What can hang from each mark
nitovet: bebaf rezeg
tula: bebaf degek
zesaf: koneb
koneb: degek
rezeg: nitovet tula
degek: golag koneb tula
bebaf: nitovet tula

Known rows, with every way that one mark hangs from another
rezeg(nitovet tula(bebaf degek)): [-5.5,31.4,44.3,-20.6,-8.7,-1.3,8.1,21.3,29.6,-25.1,-0.1,-21.6,-1.4,-13.3,-22.8,-4.2,-7.8,12.3,10.5]
bebaf(nitovet(rezeg) tula): [1.7,8.5,24.1,-12.2,-4.6,-0.1,11.8,11.9,19.4,-53.5,6.6,10.5,4.0,-10.9,-7.2,-11.1,-8.4,2.6,6.8]
zesaf(koneb(degek)): [4.8,15.2,27.2,9.2,-31.2,6.8,-1.3,7.2,15.3,-48.1,-2.0,16.5,-6.0,-6.6,-11.0,-13.8,-2.6,11.2,-1.2]
rezeg(nitovet(bebaf) tula(degek(koneb))): [-1.7,21.4,38.2,-12.1,-23.0,-1.3,11.2,13.7,38.5,-42.0,4.4,-34.3,0.6,-10.9,-17.2,4.3,-5.4,8.7,5.7]
koneb(degek(golag tula)): [-5.3,17.8,-9.1,-10.2,-12.2,-1.4,0.8,8.1,23.4,-35.4,3.4,1.8,-6.8,-6.4,-31.9,-11.4,-8.6,2.0,5.3]
nitovet(rezeg): [0.2,22.0,16.8,-19.8,0.4,0.8,6.3,7.5,16.4,-12.2,1.9,3.8,-4.8,-7.9,-19.7,-10.2,-3.9,3.6,4.3]
bebaf(nitovet): [-1.5,11.3,20.2,-3.4,-10.9,1.6,6.9,13.2,11.0,-8.1,3.0,3.7,-4.4,-3.1,-5.7,0.5,-6.4,5.7,4.5]
zesaf(koneb): [6.3,12.1,24.1,3.6,-16.8,5.0,-0.5,7.0,18.5,-21.9,-1.8,-5.4,-4.5,-2.5,-17.5,-13.3,0.8,9.8,-2.6]
nitovet(bebaf(tula) rezeg): [1.6,12.0,29.3,-20.7,-6.7,0.0,13.9,5.8,21.9,-42.4,5.4,4.7,2.0,-7.3,-18.3,-19.7,-9.7,1.3,3.1]
bebaf(nitovet tula): [0.8,0.9,23.3,-1.9,-12.3,1.0,8.6,15.9,16.0,-42.4,3.8,6.3,2.1,-4.5,-4.2,-9.5,-8.0,5.2,4.6]
degek(golag koneb): [-2.9,5.4,-19.2,-10.4,-13.7,-1.0,1.3,10.1,36.9,-3.1,3.2,-32.7,-4.7,-1.5,-18.2,0.9,-4.0,2.1,-0.2]
nitovet(bebaf rezeg): [-0.5,22.4,26.8,-23.2,-5.8,0.8,12.3,3.1,17.2,-9.3,4.5,2.6,-4.5,-5.8,-19.8,-9.4,-8.1,2.0,2.4]
zesaf(koneb(degek(golag tula))): [2.3,15.7,-1.0,1.4,-21.7,1.5,-2.2,4.1,27.3,-56.4,2.6,-3.5,-5.3,-7.1,-33.8,-16.4,-3.9,5.9,1.1]
rezeg(nitovet(bebaf) tula(degek)): [-3.2,29.1,38.2,-12.6,-12.2,0.0,12.6,14.9,34.8,-36.2,1.8,-16.0,-0.6,-12.8,-24.2,-3.2,-7.2,6.7,10.0]
degek(koneb tula(bebaf)): [-1.4,10.8,39.0,-22.8,-13.1,-4.3,2.5,10.2,5.3,0.2,4.3,-28.8,-5.2,2.5,-22.5,-6.5,-5.9,11.5,-5.5]
degek(golag): [-4.5,13.1,-18.6,-11.2,-3.6,0.4,2.6,11.5,32.6,1.3,1.0,-15.3,-5.8,-3.3,-24.9,-6.1,-5.8,0.2,4.8]
nitovet(bebaf rezeg(tula(degek(koneb)))): [-0.5,23.2,32.7,-25.2,-15.8,1.0,10.1,5.3,35.7,-49.9,-1.6,-31.4,1.5,-10.5,-22.3,4.6,-4.6,6.4,4.4]
zesaf(koneb(degek(tula))): [5.5,16.7,33.6,5.5,-25.1,3.2,-2.0,3.9,8.4,-58.8,0.9,11.9,-5.7,-5.7,-25.1,-18.7,-1.6,11.2,-1.7]
bebaf(nitovet tula(degek(golag))): [-4.3,2.2,-9.9,-9.2,-10.7,3.7,7.0,21.2,40.3,-57.9,2.7,-34.2,4.0,-6.4,-15.7,-1.0,-13.3,-3.1,11.4]
degek(golag koneb tula(bebaf)): [-5.1,9.3,2.7,-27.0,-8.9,-5.9,2.3,9.9,24.8,2.9,6.1,-44.0,-4.7,1.0,-31.3,-4.3,-8.3,5.7,-2.6]
tula(bebaf(nitovet) degek(golag koneb)): [-7.3,7.2,2.1,-22.1,-21.7,1.7,6.1,21.1,33.3,-11.1,4.8,-60.2,-1.9,-1.6,-10.0,15.1,-14.4,2.8,4.4]
nitovet(bebaf rezeg(tula)): [-0.6,28.9,30.3,-22.0,-3.7,-2.6,12.4,0.8,26.9,-27.6,-1.5,10.8,-0.8,-11.6,-26.3,-8.8,-3.3,7.4,4.7]
rezeg(nitovet(bebaf) tula(degek(golag))): [-6.8,28.3,3.8,-16.3,-8.6,-1.8,12.4,14.3,53.8,-36.4,3.8,-32.1,0.3,-14.5,-32.5,-1.0,-9.5,1.6,12.5]
degek(golag koneb tula): [-2.4,7.2,-12.6,-15.3,-7.6,-4.7,0.4,7.1,29.6,-16.5,5.6,-37.2,-4.6,-0.6,-32.3,-3.5,-3.6,2.5,-0.8]

Rows
[-7.1,10.5,-1.9,-26.5,-17.5,2.2,1.9,18.7,35.9,-3.7,1.1,-64.7,-3.9,-0.3,-20.1,6.3,-11.6,2.9,2.8] | tula(bebaf degek(golag koneb))
[-4.5,7.4,-16.5,-15.2,-15.9,3.6,0.1,15.8,41.5,-20.4,0.7,-58.4,-3.6,-1.4,-21.0,7.1,-6.7,-0.7,4.1] | tula(degek(golag koneb))
[-8.2,18.0,10.2,-17.9,-17.0,-3.1,6.9,13.3,15.8,-25.4,7.4,-1.1,-5.2,-6.4,-21.4,-3.3,-16.0,5.1,5.8] | koneb(degek(golag tula(bebaf(nitovet))))
[-0.7,12.7,36.4,-11.6,-16.1,2.4,13.7,19.4,30.2,-53.2,8.6,-22.7,2.5,-8.2,-15.4,-13.9,-13.6,1.0,8.2] | rezeg(nitovet(bebaf(tula(degek))))
[-2.7,21.8,36.2,-26.1,-5.4,-1.0,12.2,12.8,8.8,-2.8,5.8,1.3,-3.0,-8.0,-8.2,-2.4,-11.6,6.9,4.2] | tula(bebaf(nitovet(rezeg)))
[-4.0,29.3,42.6,-16.9,-6.6,-5.7,9.2,16.5,24.0,-7.1,2.2,5.2,-2.5,-12.9,-19.8,-10.6,-5.2,14.9,5.4] | rezeg(nitovet tula(bebaf))
[2.9,16.7,52.7,-2.6,-31.3,1.4,4.0,9.3,0.2,-48.4,5.1,10.0,-3.8,-5.4,-13.5,-10.6,-9.6,14.6,-1.6] | zesaf(koneb(degek(tula(bebaf(nitovet)))))
[-4.8,18.7,44.8,-14.5,-21.4,-1.5,7.1,13.7,-3.9,-28.1,6.1,15.0,-5.7,-4.7,-11.9,-5.2,-14.3,10.7,3.3] | koneb(degek(tula(bebaf(nitovet))))
[1.4,-1.7,21.8,-8.7,-21.4,4.5,1.6,18.0,27.6,-55.9,-0.3,-40.1,2.2,-1.5,-10.7,-4.7,-6.4,4.2,2.5] | bebaf(tula(degek(koneb)))
[-0.5,3.0,25.4,-5.8,-14.5,5.4,7.2,20.4,21.8,-59.0,1.5,-19.5,3.2,-4.9,-7.0,-2.9,-10.8,2.4,8.7] | bebaf(nitovet tula(degek))
[-4.3,21.7,41.4,-18.2,-17.5,-1.2,2.8,11.3,-1.2,-18.7,2.0,11.2,-8.0,-3.0,-22.2,-14.3,-11.2,10.7,0.9] | koneb(degek(tula(bebaf)))
[-2.4,-3.1,-14.1,-12.5,-17.2,2.5,1.5,17.9,47.0,-53.9,1.3,-54.6,2.8,-3.2,-19.4,-2.6,-8.6,-1.3,5.2] | bebaf(tula(degek(golag koneb)))
[-5.4,16.2,37.9,-19.4,-15.0,4.8,7.6,21.7,11.2,-8.2,0.9,-28.0,-3.6,-1.9,-8.0,6.2,-14.0,6.2,6.5] | tula(bebaf(nitovet) degek)
[-8.9,30.4,9.1,-24.1,-4.7,-3.2,8.0,21.3,48.1,-23.9,1.3,-37.1,-0.6,-15.0,-31.3,-2.3,-10.3,6.8,12.7] | rezeg(nitovet tula(bebaf degek(golag)))
[-0.2,25.2,24.9,-13.6,-1.8,-2.7,10.5,7.5,24.2,-39.7,-0.6,16.2,0.7,-15.7,-15.9,-0.4,-2.2,9.0,8.7] | bebaf(nitovet(rezeg(tula)))
[-0.9,6.6,30.4,-14.0,-16.2,5.8,9.2,14.5,24.1,-47.8,0.1,-24.5,1.4,-1.1,-17.2,-11.4,-12.4,0.8,5.4] | nitovet(bebaf(tula(degek)))
[-1.7,27.5,27.4,-17.3,-3.4,2.1,9.5,12.5,29.4,-56.1,-2.8,-8.5,1.9,-15.9,-18.9,5.9,-4.9,6.3,12.6] | bebaf(nitovet(rezeg(tula(degek))))
[-4.2,33.0,38.6,-34.0,-0.7,0.8,7.2,12.8,26.5,-31.6,-6.2,-18.5,-0.6,-12.6,-27.7,-3.8,-7.2,9.9,9.2] | nitovet(rezeg(tula(bebaf degek)))
[-6.3,27.6,-6.0,-12.1,-3.4,-1.6,6.3,18.4,53.8,-40.2,0.7,-30.7,-0.1,-16.7,-32.5,-1.6,-5.4,3.1,14.9] | rezeg(nitovet tula(degek(golag)))
[-1.7,7.9,42.5,-19.0,-17.1,-4.5,6.5,12.6,2.2,-7.7,7.9,-24.6,-3.2,1.1,-12.2,2.3,-8.7,11.2,-2.9] | degek(koneb tula(bebaf(nitovet)))
[0.2,10.5,35.3,-7.6,-14.5,-2.2,15.0,14.5,24.7,-35.5,10.8,2.1,1.5,-7.8,-12.9,-20.0,-10.4,3.4,4.1] | rezeg(nitovet(bebaf(tula)))
[0.3,10.9,26.2,-16.7,-7.2,4.0,11.0,17.4,23.9,-72.1,3.6,-15.6,4.5,-11.1,-10.5,-4.8,-11.2,0.2,11.3] | bebaf(nitovet(rezeg) tula(degek))
[-8.7,15.6,2.7,-22.9,-10.9,3.1,7.4,21.0,30.0,-7.3,2.5,-43.5,-2.9,-3.4,-16.7,7.9,-16.4,1.1,9.5] | tula(bebaf(nitovet) degek(golag))
[-4.5,5.8,-3.8,-17.4,-12.4,4.0,9.0,14.4,44.0,-46.4,1.8,-40.7,2.1,-2.7,-25.7,-9.6,-14.8,-4.7,7.7] | nitovet(bebaf(tula(degek(golag))))
[-7.9,20.5,6.1,-22.2,-13.5,-2.8,2.8,11.8,18.5,-18.1,3.5,-4.5,-7.3,-4.8,-31.1,-12.0,-13.6,5.2,3.9] | koneb(degek(golag tula(bebaf)))
[-6.0,21.7,-12.8,-14.3,-3.1,1.9,1.5,13.8,48.2,-35.6,-7.8,-31.9,-1.2,-9.5,-34.3,0.9,-4.3,3.2,11.3] | rezeg(tula(degek(golag)))
[-2.5,25.2,37.8,-32.7,-12.3,-0.5,5.7,12.3,29.7,-35.0,-4.3,-35.7,0.5,-10.9,-21.3,3.3,-5.4,11.7,4.3] | nitovet(rezeg(tula(bebaf degek(koneb))))
[-2.1,-5.4,-9.4,-7.9,-21.2,2.5,5.8,20.3,44.5,-62.5,5.4,-51.3,5.0,-4.7,-8.4,6.3,-11.3,-1.7,7.0] | bebaf(nitovet tula(degek(golag koneb)))
[-3.9,20.2,39.2,-14.1,-10.8,-2.9,8.9,13.9,15.9,-10.3,-2.6,6.4,-1.2,-7.5,-11.2,0.5,-6.6,14.7,4.5] | rezeg(tula(bebaf(nitovet)))
[-1.2,14.6,22.6,-10.4,-17.6,2.1,0.4,13.4,31.7,-41.3,-7.1,-33.6,-0.5,-6.2,-18.9,5.8,0.0,10.2,3.7] | rezeg(tula(degek(koneb)))
